Each row was made from one small tree. The marks that hang from a mark follow it in brackets, in alphabetical order. Every link used is in the known rows. Write each row's tree.
In the rows, zero is written as 128.
Known rows
D[B[E K[F[J]]]]: [190 128 159 150  44 140 135 184 150 108 101  94 133 114 135 110 144 151
 140 116 101 103 129 184 145 116 160  90]
C[E]: [145 143 111 130 176 144 132 110 128 114 148 120 130 151 154 138 102 138
 112 123 130  97 157 134 122 134 124 131]
U[F[K[X]]]: [111 100 116  62 160  70 121  46 143 157 153 171 117 168 128 124 104 134
 107  93  97 138 113 115 161 114 110 157]
X[K[F] R]: [104 114 127 144 135 139 101 107 106 125 132 133 162 172 210 168 120 109
 116 117 100 154 125 125 132 124 105 143]
K[B[D E] F]: [184 138 132 146 101 157 139 174 123 110  91  86 136 109 105 134 162 171
  89 148 161  99 149 142 150 137 150 134]
U[F[J K[T]]]: [104 115 133  79 138 109 146  70 114 114 143 191 130 176 130  90  94 116
 140  78  95 144  88 109 120 139  94 146]
D[B[K]]: [158 134 146 144 141 144 133 139 139 146 141 106 117  82 135 111 131 104
 108 162 169 103 140 153 127  98 130 107]
F[J K]: [ 82 128 132 116 173 107 141 100 128 123 117 194 142 159 116 112  69 110
 140  98 107 130 130 120 130 150 124 144]
D[B[K[F[J]]]]: [166 118 162 156  62 140 130 155 146 133 142 120 136 117 140 106 121 120
 148 126 107 128 117 158 133 115 147  79]
D[B]: [125 135 126 150 151 140 133 137 132 142 126 148 124 110 126 151 118 114
 114 137 170 104 138 116 111 123 148 141]
U[F[J[Y]]]: [ 89 103  92 134 125 137 132  91 132 131 117 187 112 199  82  95 144 129
 212  96  85 134 122 112  62 134 135 129]
X[R]: [ 77 133 109 143 179 128 119 113 114 136 130 137 117 157 152 151  87  86
 127 138 139 126 149 137 108 146 111 124]
B[E K[T]]: [174 154 138 124 147 161 131 154 146 106 121  58 120  73 167 101 146 119
 112 167 138 105 146 158 116  97  92  98]
G[J]: [ 89 113  89 148 185 153 138  85 151 157 127 158 100 135 142 141 149  99
 162 156 134 124 145  92  82 120 131 145]
J[G Y]: [ 78 104  90 189 173 144 119 112 133 151 117 185 132 121  74 123 165 142
 210 113 132 156 154  54  49  95 153 149]
D[B[E K[T X]]]: [186 154 153 115  78 119 119 175 161 125 135  62 117  44 146 137 150 131
  96 148 140 107 128 155 153 100 142 109]
K[B[E] T X]: [134 164 127  98 126 131 131 175 120 124 135  81 110  77 131 171 139 127
  86 157 168 118 114 113 143 148 129 135]
U[F[K[B[E] T]]]: [149 134 127  63 152 132 157 112  83 115 122 124 118 126 124 107 148 133
  59 104 168 108  95 119 160 129 104 186]
F[J[G]]: [ 71 113 118 165 146 123 135 120 117 125 121 194 124 154  87 116 115 142
 212 106 123 157 116  89  69 137 141 120]
K[T X]: [111 143 123 116 146 118 110 118 155 142 166 123 120  97 158 165 103 108
 129 148 122 146 122  92 112 127 105 114]
K[T X[R]]: [ 79 144 120 118 136 101 102 123 132 142 167 118 120 124 169 177  83  84
 122 135 115 156 126 113 119 149 108 115]
B[K]: [143 131 131 135 181 149 128 114 148 141 144  96 114 104 152  98 118  96
 127 177 145 112 148 153 114  97  91  91]
F[J[G] K[T X]]: [ 67 117 141 117 122  67 124 102 130 131 150 210 148 120 101 130  93 139
 177  70  90 188  95  59 125 136 141 146]
U[F]: [124 109 103 107 170 137 132  73 127 142 140 147 100 173 135 113 129 127
 137 129 131 118 118 123  99 115  95 131]
B[D K[F]]: [193 117 146 159 115 147 119 119 165 132 134  84 140 101 143  90 140 139
 123 166 112 125 159 159 137  92 110  80]
U[F[J]]: [103 111 113 105 135 126 141  87 120 123 130 171 103 204 114 102 111 128
 176 107 102 125 102 135  92 144 109 114]
U[F[K]]: [117 101 113  82 190 108 136  45 123 142 133 176 122 173 132 100 109 125
 106  98 122 122 118 116 139 111  95 168]
K[B]: [110 145 120 130 186 159 146 137 103 143 140 125 111 114 121 143 118  99
  99 170 200 111 123 110 116 146 116 136]

Write each row's tree
[ 97 110 109 177 103 153 117 132 156 132 119 172 147 162 113 130 131 131
 210 101  67 150 145  96  76 134 149 111] | K[F[J[Y]]]
[ 83 128 138 131  56  98 100 139 134 129 169 136 137 160 175 175  74 101
 161  95  54 181 103 119 127 169 125  88] | K[F[J] T X[R]]
[ 72 135 131  97 153  74 106  96 125 145 162 148 140 123 166 163  66  85
  92 101 103 162 127 108 162 145 109 151] | F[K[T X[R]]]
[109 115 148 128  62  90 100 131 152 143 162 101 127 157 165 130  83 101
 158 120  53 165 123 179 154 145 123  56] | B[K[F[J] X[R]]]
[160 155 132 125 142 155 143 163  92  86  73 101 148 112 111 132 179 163
  77 163 191  93 138 146 146 134 137 181] | X[K[B[D E]]]
[178 137 134 127  74 120 123 171 144 123 108  80 132 102 102 156 157 179
  91 144 137 113 141 142 176 141 164 129] | K[B[D E] F X]
[ 52 100 109 166 154 106 133  99 122 133 102 239 154 149  50  99 128 143
 219  60  95 168 139  60  82 122 166 170] | F[J[G Y] K]
[191 144 134 141 138 142 134 148 157 104  86  65 124  95 108  81 156 151
 112 171 140  83 180 189 135 101 122 102] | B[D E K]
[188 137 141 137 100 161 133 163 105  93  84  93 164 117 138 142 186 178
  79 148 157 110 131 138 161 126 141 169] | X[K[B[D E] F]]
[185 142 144 136 123 145 135 169 143 121 100  78 116  79 130 110 156 133
 101 153 162  78 153 177 141  98 144 117] | D[B[E K]]
[ 87 155 136 120 158 159 128 143  54 115 151 115 142 123 183 167 127  68
  76 153 189 146  92 109 124 154  93 167] | X[K[B T] R]
[185 116 154 156  98 152 120 139 149 149 148  98 133  85 162 120 140 119
 108 146 136 119 131 147 141  86 133  93] | D[B[K[F]]]
[212 125 151 148  80 150 124 169 155 123 109  71 130  82 157 120 163 149
 102 137 130  95 148 172 153  86 149 103] | D[B[E K[F]]]
[ 99 109 133 164 104 142 144 149  92 135 140 170 130 141  94 130 134 146
 179 107 144 168  88  81 103 147 152 119] | K[B F[J[G]]]
[114 137 145 131 119 165 119 145  63 119 163 108 158 126 210 176 137  85
  75 137 154 163  88 102 138 144  97 156] | X[K[B F T] R]
[ 73  83  90 158 114 127 131  87 118 137 115 218 115 193  47  85 171 160
 252  68  90 163 110  76  44 115 154 140] | U[F[J[G Y]]]
[112 112 123  51 158  82 139  72 107 163 161 157 108 150 105 128 116 123
  74 111 151 131  87 112 182 138 115 172] | U[F[K[B X]]]
[166 143 140 148  68 147 149 189 117  93  83 110 138 141  83 120 144 172
 127 128 134 106 133 158 144 167 165 119] | K[B[D E] F[J]]
[ 43  98 111 144 126  68 114  97 146 149 122 233 151 143  45 123 122 154
 218  56  73 183 131  60 108 125 179 164] | F[J[G Y] K[X]]
[124 116 134  86 123 106 167  91  88 119 118 184 125 179  53  73 116 139
 109  98 149 118  99 139 159 163 134 165] | U[F[J K[B[D]]]]
[ 82 144 125 125 174 146 131 132  58 126 134 127 137 147 162 163 125  80
  81 155 187 131 109 129 136 155 109 171] | X[K[B] R]
[186 142 134 121 110 104 117 144 179 118 103  61 120  85 107 104 148 163
 115 169 116  99 173 188 160 106 135  95] | B[D E K[X]]
[123 133 115 162  83 164 138 189 122 115  89 127 137 142  87 136 166 150
 169 108 115 122 136 117 107 153 173 130] | K[B[E] F[J[Y]]]
[166 168 132 135 130 163 152 180 107  96 102  83 127  78  98 129 155 142
  82 165 194  96 139 128 127 146 133 144] | K[B[D E] T]
[166 153 139 105 119 123 113 151 167 120 137  53 115  66 163 126 138 128
 114 163 114 120 137 154 140 101 104  89] | B[E K[T X]]
[ 96 104 123  82 152  98 146  60 116 125 124 202 123 203 112  89  90 127
 145  76  94 129 103 128 132 140 109 149] | U[F[J K]]
[126 154 117 103 140 118 131 163 127 135 119  92 106 105 111 167 134 139
  91 157 169 102 129 135 155 149 144 139] | K[B[E] X]
[155 142 133 124  95  86 108 148 155 115 103  57 119 111 116 116 127 142
 106 153 110 110 174 213 171 127 135  96] | B[D E K[X[R]]]
[209 125 146 129  65 109 103 147 190 121 112  52 135  92 134 113 156 179
 116 151  84 118 165 182 174  94 138  83] | B[D E K[F X]]
[143 141 138 138 134 175 133 150 106 137 169 106 131  92 169 155 128 104
  96 155 164 142 102  84 119 133 102 120] | K[B F T]
[ 94 114 119 133 109  95  90 115 146 157 158 121 130 155 175 184  88 109
 127 117  82 160 136 128 145 139 124 107] | K[F X[R]]
